What can hang from each mark
z269: z507
z507: z2 z252 z588 z978
z588: z410 z507
z453: z252
z252: z453
z868: z410 z453
z410: z269 z588 z978

Known rows, with every way that one mark hangs from another
{z868 {z410 z269 z978} z453}: 385 -69 -225 7 4 -43 288 -150 144 -22 37 -180 -34 -188 191 -262 -12 -343 -79 348
{z269 z507}: 8 73 -173 -129 -107 101 -63 -208 -9 122 102 -87 102 -113 -135 -213 88 -170 -242 -104
{z507 z2 {z252 z453} z588 z978}: -130 409 -89 320 40 344 -339 -228 -266 295 38 22 -124 163 -111 305 167 -475 -452 -371
{z588 {z507 {z252 z453} z978}}: -249 163 -66 8 -75 1 -114 -306 -179 205 89 169 66 85 -153 44 375 -388 -184 -157
{z868 z410}: 106 40 38 -159 -91 66 152 -8 60 -38 92 95 76 -214 -23 -181 26 -206 -109 204
{z588 {z410 z978} {z507 {z252 z453}}}: 13 133 -149 141 -29 -354 -60 -593 -148 281 139 21 4 139 74 -30 417 -262 -251 142
{z410 {z269 {z507 z2}} z588 z978}: 469 -80 -440 468 -54 -31 -151 -434 -133 312 -52 -588 -110 83 264 -142 -69 -429 -446 -53
{z588 {z410 {z269 {z507 z2}} z978}}: 406 122 -450 439 27 -139 -92 -584 -132 382 48 -445 -161 62 343 -160 61 -369 -486 -57
{z868 {z410 z269 {z588 z507}}}: 419 -218 -110 133 -135 -248 180 -160 23 36 62 -136 -102 -99 132 -203 5 -389 -103 281
{z868 z410 {z453 z252}}: 158 67 -78 -389 -82 164 155 78 101 -240 10 291 197 -303 -57 -364 -238 1 -77 162
{z507 {z252 z453} z978}: -293 243 -15 -43 -63 182 -127 -147 -198 209 22 126 76 66 -126 138 298 -316 -287 -185
{z410 z978}: 96 -11 -118 19 -52 -8 55 -214 -37 108 60 -127 124 -36 42 -72 127 -287 -122 133
{z269 {z507 z2 z252}}: -103 176 -161 223 -146 255 -348 -264 -103 198 75 -171 -120 112 -111 -167 37 -184 -502 -187
{z868 {z410 z588} {z453 z252}}: 367 -20 -78 -254 -98 78 117 79 25 -221 -56 168 138 -328 28 -332 -363 -10 -104 216
{z588 z410 {z507 z2 z252}}: 32 193 -48 382 -82 -153 -214 -428 -192 197 217 51 -266 150 85 -92 100 -182 -370 22
{z410 {z269 z507} z978}: 210 -85 -383 127 -86 -21 11 -357 25 261 -6 -437 38 16 72 -187 175 -405 -292 -3
{z507 z2 z252 z588 z978}: 2 318 -47 504 -10 400 -341 -134 -230 250 -11 -111 -248 104 -119 224 33 -522 -434 -291
{z410 z269 z588}: 202 -121 -98 108 -131 -71 39 -75 -91 118 54 -209 -91 43 127 12 -22 -253 -249 96
{z410 z269 {z588 z507} z978}: 415 -280 -258 310 -96 -320 80 -369 -69 185 31 -354 -56 75 204 -97 105 -466 -115 215
{z588 {z507 z2 z252 z978}}: -73 158 -82 400 -87 136 -236 -283 -223 197 68 6 -157 99 -35 -23 111 -448 -284 -185
{z410 {z269 {z507 z252}} z588 z978}: 270 -157 -325 394 -191 -31 -179 -339 -76 316 -131 -618 -147 151 60 -114 117 -410 -463 81
{z507 z252 z588 z978}: -38 228 9 282 -56 330 -213 -54 -159 213 -33 -85 -151 18 -229 213 147 -508 -317 -167
{z269 {z507 z978}}: 56 164 -210 -20 -47 194 -65 -214 -118 215 -15 -104 111 -209 -107 -135 104 -375 -236 -256
{z868 {z410 z269 z588} {z453 z252}}: 415 -108 -176 -141 -115 22 161 78 55 -162 -82 13 24 -204 134 -288 -326 -101 -172 215

Rows
-26 80 -74 144 -97 -79 -147 -300 -258 224 21 54 11 57 -75 78 249 -402 -212 -105 -> {z410 {z588 {z507 {z252 z453} z978}}}
-171 317 -31 113 1 269 -216 -151 -196 263 8 52 -29 81 -229 293 284 -465 -329 -262 -> {z507 {z252 z453} z588 z978}
271 234 -377 463 37 312 -228 -292 -157 359 -28 -365 -204 11 6 71 15 -649 -478 -449 -> {z410 {z269 {z507 z2 z588 z978}}}
96 255 -269 203 -3 270 -190 -289 -197 251 16 -138 11 -128 16 -125 -13 -392 -350 -368 -> {z269 {z507 z2 z978}}
453 171 -289 592 100 -81 -85 -451 -160 346 74 -364 -299 131 314 153 33 -492 -441 -12 -> {z507 z2 {z588 {z410 z269 z978}}}
257 286 -131 623 34 47 -290 -419 -202 329 50 -266 -311 166 114 156 69 -393 -501 15 -> {z507 z2 z252 {z588 {z410 z978}}}
-226 266 -194 -43 -82 217 -218 -287 -169 292 -19 -28 109 5 -199 -9 314 -333 -382 -321 -> {z269 {z507 {z252 z453} z978}}
-288 76 -22 -103 -133 -94 -105 -296 -80 119 201 200 60 173 -186 -42 354 -184 -198 -5 -> {z588 {z507 {z252 z453}}}
307 423 -122 456 138 138 -164 -310 -296 307 79 -35 -223 -96 134 207 -40 -464 -376 -264 -> {z507 z2 {z588 z410} z978}
442 199 -308 268 65 -72 -107 -505 -86 337 25 -334 -55 -136 9 -55 126 -400 -348 -26 -> {z269 {z507 {z588 {z410 z978}}}}
-197 257 -115 225 -32 78 -235 -382 -252 246 114 147 -32 166 -33 55 256 -403 -299 -275 -> {z588 {z507 z2 {z252 z453} z978}}
105 63 -309 100 -72 145 -5 -218 -97 269 -33 -263 -9 -81 -9 -95 135 -477 -299 -260 -> {z410 {z269 {z507 z978}}}
189 135 -166 528 -39 -221 -190 -571 -188 270 117 -145 -218 162 190 -97 150 -323 -345 125 -> {z588 {z410 z978} {z507 z2 z252}}
229 142 -323 251 -3 233 -98 -217 -92 323 -50 -337 -107 -73 -110 56 124 -630 -353 -339 -> {z410 {z269 {z507 z588 z978}}}
226 322 -279 349 62 369 -274 -292 -186 297 -3 -206 -91 -113 -94 29 -18 -545 -402 -447 -> {z269 {z507 z2 z588 z978}}
152 -108 -135 525 -184 -97 -221 -284 -162 185 93 -253 -331 290 127 -38 3 -340 -399 29 -> {z410 z269 {z588 {z507 z2 z252}}}
179 238 -233 236 3 268 -276 -290 -80 214 113 -185 -94 -25 -132 -57 -41 -340 -418 -293 -> {z269 {z507 z2 z588}}
-114 340 -214 200 -30 289 -430 -360 -129 297 104 -107 -94 187 -227 67 162 -295 -568 -361 -> {z269 {z507 z2 {z252 z453} z588}}
180 241 -222 134 18 286 -149 -216 -116 263 -28 -179 11 -194 -217 18 93 -529 -281 -338 -> {z269 {z507 z588 z978}}
207 -31 -170 -270 -98 109 202 73 131 -182 -6 128 77 -183 52 -327 -194 -94 -145 148 -> {z868 {z410 z269} {z453 z252}}
198 -52 -206 426 -105 -343 -12 -498 -91 291 82 -272 -234 199 180 -67 301 -406 -295 229 -> {z588 {z410 z269 z978} {z507 z252}}
245 85 -197 256 0 -254 116 -389 -185 273 107 -42 -141 -54 197 -14 197 -473 -175 -40 -> {z588 {z410 z269} {z507 z978}}
257 -209 -140 169 -144 -247 56 -226 -70 112 114 -157 -104 58 88 -93 53 -333 -143 120 -> {z410 z269 {z588 z507}}
359 -189 -216 251 -91 -148 65 -222 -83 185 -30 -405 -44 62 234 4 37 -395 -220 200 -> {z410 z269 z588 z978}
249 -28 -100 266 -77 -126 -118 -299 -177 94 161 -27 -84 13 108 -117 -97 -246 -188 2 -> {z410 {z588 {z507 z2}}}
543 -54 -136 20 7 -79 203 -144 40 -70 -13 -148 33 -336 166 -271 -173 -257 -44 403 -> {z868 {z410 z588 z978} z453}
-5 172 -296 454 -109 298 -298 -275 -186 348 -58 -353 -232 143 27 -44 90 -487 -555 -348 -> {z410 {z269 {z507 z2 z252 z978}}}
-97 285 -76 114 -12 -185 -84 -449 -265 295 115 194 -42 38 -6 64 377 -336 -252 -111 -> {z588 z410 {z507 {z252 z453} z978}}
89 105 -126 399 -85 -174 -42 -360 -199 307 48 -103 -278 99 103 24 266 -478 -305 -26 -> {z588 {z410 z269} {z507 z252 z978}}
